Each row was made from one walk, in order. Every step used is in the known rows, and no mark comes twice. Write each row's walk.
Known rows:
L, Q, Y: [ 2.356 -1.062  2.091 -1.765 -1.406  3.912 -2.489  0.568 -0.346 -3.137
  0.148 -2.468 -2.096  0.867  1.803  0.349 -1.767  2.213  2.633  2.930]
H, S, L, Q, Y: [ 5.201 -0.532  0.668  1.503 -0.354  0.272 -0.712  0.425  2.222  0.195
  1.474 -4.486  0.367  2.150 -0.764 -2.533 -1.455  2.077  1.193  0.987]
U, Q, L: [-1.564 -0.043 -2.870 -2.420 -4.883  2.405 -1.360 -3.580 -0.539 -1.773
 -3.069  0.689  0.788  0.086  1.230 -0.854 -4.450  2.085 -0.229  1.852]
U, Y, H: [-2.092  1.490  3.131  1.513 -3.166 -1.740  1.475  0.224 -3.448  0.477
 -2.182  1.865  1.625 -2.305 -0.507  0.672  1.642 -1.037 -1.194 -2.334]
Y, H, D: [-2.041  1.068 -1.942 -0.764  2.342 -0.923  0.398 -3.181  1.344 -0.557
 -0.693  1.574  3.504 -1.097  0.135  0.829  0.539 -1.412  0.514 -1.173]
U, D: [-1.523  0.992 -1.360 -3.710 -0.351 -0.720 -3.402 -5.381  1.860 -5.239
 -0.739 -1.088  1.676 -1.767  3.914  1.040  0.507 -0.650  1.733  2.002]
L, Q, Y, H, D: [-0.311 -0.630  0.787 -2.275  1.929  1.250 -0.565 -0.156 -1.011 -0.592
  3.073 -1.459  1.880  0.765 -0.619  1.306 -0.065  2.298  1.436  1.401]
L, Q, Y, H: [ 0.487 -1.879  2.299 -0.369 -1.944  2.952 -0.619  1.712 -2.764 -1.065
  1.286 -0.913 -0.738 -0.543 -0.724  0.811  0.297  0.263  0.182  1.618]
Y, L, Q: [-1.254 -1.612 -1.598 -1.153  0.430  1.893 -2.527  1.717  4.447 -4.240
 -4.696  1.972 -0.218 -0.079  2.068  1.382 -3.930 -7.949  2.028  3.193]
L, Q: [-0.118 -1.066  0.425  0.801  0.958  3.340 -2.517 -0.136  2.967 -6.656
 -2.243 -1.935 -0.435  0.116  0.539  1.638 -3.628 -3.363  1.161  4.082]
S, L, Q, Y, H, D, U: [ 2.701 -2.256  2.391  3.726  2.503 -1.190  1.864  3.379 -2.195  4.229
  6.552 -2.363 -2.021  1.921 -2.271 -0.011  2.143  0.872 -0.663  1.959]
H, D: [-0.500  1.331 -2.719 -1.571  2.314  0.949 -2.068 -4.208  3.472 -2.405
 -2.141  0.191  1.956  0.003  2.761 -0.055 -1.393  0.629  3.050 -0.246]
S, L, Q, Y, H: [ 3.329 -3.092  2.685  2.536 -2.541  1.130  1.008  2.230 -2.243  1.949
  2.791 -2.602 -0.020  0.212  0.102 -1.196  0.087 -2.588  1.365  2.743]
D, U, Q: [-3.391  0.569 -1.816  0.905 -0.465  0.168 -0.025 -1.915 -0.296 -0.831
 -1.210  0.147 -1.917 -0.293 -0.801 -0.495  0.640  0.286 -2.215 -0.019]
Q, L: [ 1.955 -0.860 -1.280 -0.401 -4.300  3.789 -1.555 -2.007 -0.255 -2.013
 -3.054  1.846 -3.011 -0.151  2.502 -0.709 -4.245  1.134  0.461  1.476]
H, S: [ 0.483  2.434 -2.759  0.069  0.691 -0.780 -0.888 -3.916  3.461 -2.895
 -4.021 -0.118  0.939 -0.244 -0.714 -1.488 -1.077  0.996 -0.805 -2.822]
H, Y, L: [ 0.658  2.134 -0.779 -2.340 -1.640  1.528  2.141  3.008  3.154  1.294
 -5.842  2.323 -1.516 -2.614  4.620 -0.909 -0.770 -1.737  1.377 -2.421]
S, L, Q, Y, H, D: [ 2.606 -1.846  0.831  0.985  0.952 -0.119  0.785  0.833 -0.326  2.192
  4.385 -3.080  2.334  1.412 -0.144 -0.312  0.092 -0.277  2.454  2.556]

Which walk is each row?
[-3.429  1.661 -2.583 -4.578 -0.818 -0.835  0.080 -3.969 -2.137  3.428
  2.188  0.048  5.381 -0.174  0.251 -0.568  2.154  4.773  1.239 -2.370]
U, Q, Y, H, D
[ 0.512  0.211  0.149 -0.908  0.313 -0.178  0.666  0.533 -0.908 -0.697
  1.051 -1.664  1.407  0.432 -4.252 -0.487  0.654  2.744 -2.636 -1.278]
L, Q, Y, H, S
[ 0.236  0.349  0.814 -2.154  0.340  2.835  1.191  5.691  4.331 -2.514
 -4.307 -0.022 -1.123 -0.735  2.190  1.323 -2.959 -3.193  1.420  1.089]
H, Y, L, Q
[ 3.983  0.188 -0.488  2.058 -2.438 -2.371  2.817 -1.629 -1.300  5.849
  0.989 -0.813  1.615 -0.774 -1.154 -4.492  2.310  1.612 -1.025 -4.331]
Q, Y, H, S, L
[ 0.400 -0.044  4.172  7.668  1.373 -5.822  3.742  4.498 -1.455  0.938
  2.799 -2.157  0.103  1.234 -7.455  0.120  2.054 -1.450 -6.169 -0.633]
D, U, Y, H, S, L, Q
[ 2.047 -0.535 -1.120 -3.437 -3.954  1.392 -1.597 -0.288  0.262  2.926
 -3.635  3.286 -2.706 -1.389  5.957 -2.045 -0.056 -1.024  3.561 -2.012]
Q, Y, L
[-1.963  0.349 -1.378  1.793  4.059 -1.912  1.869 -1.361 -0.678  1.478
  1.561  2.110 -1.159 -0.681 -2.169  0.813  2.596 -0.463 -2.707 -1.766]
Y, H, D, U
[ 0.668  0.112  0.250 -0.440  1.774 -1.014  1.418 -0.347 -3.913  4.898
  3.955  1.728 -2.906 -0.101 -0.608 -0.407  4.396  4.933 -1.129 -2.970]
Q, Y, H, D, U
[ 0.925 -1.187 -0.761  4.413  1.512 -2.278  1.738  0.497  2.869 -1.527
  0.126 -2.716  3.736  0.467 -4.708 -0.771 -1.221 -4.913 -3.073  1.269]
Y, H, S, L, Q
[-2.284  0.798 -3.579 -4.284  0.367 -1.885 -0.910 -1.351  0.297  5.493
  0.986  3.253 -1.076  1.409  2.239 -0.693  2.071  2.898  1.147 -2.151]
H, D, U, Q, Y, L
[-0.009 -1.706  1.500  0.558  3.835  0.338  0.734  2.477 -2.732  1.175
  5.679 -0.724 -2.511  1.813 -2.982  1.784  2.349  3.211 -2.045  1.183]
L, Q, Y, H, D, U
[-6.054  1.214 -3.039  0.263  2.780 -2.692  1.357 -2.503 -1.004  1.328
  2.102  1.092  2.410  0.209 -3.184  0.827  2.524  0.719 -3.357 -1.193]
Y, H, D, U, Q
[ 1.091 -0.231  1.012 -0.971 -3.433  1.537  0.985 -1.074 -3.765  2.936
 -0.217  1.358 -1.331 -1.942  1.069 -1.100  2.405  1.633  0.630 -2.603]
Q, Y, H
[-1.301 -0.026  2.379 -0.279 -1.360 -0.626 -2.303  3.510  1.794 -3.386
 -3.757  1.621  0.264 -0.089  1.657  2.077 -2.583 -5.384  1.258  2.023]
U, Y, L, Q
[ 0.088  1.513  3.798  3.496 -1.437 -1.276  0.548  1.451 -3.174  0.180
 -1.184  0.827 -4.546 -0.680  0.239  0.666  1.827  1.676 -1.635 -1.454]
D, U, Y
[-2.073  0.345  1.745  0.428  4.039 -2.794 -1.172  3.754  1.835 -1.160
  0.451  2.264 -1.336  1.376 -0.611  2.937 -0.686 -2.221 -0.555  1.558]
H, D, U, Y, L, Q
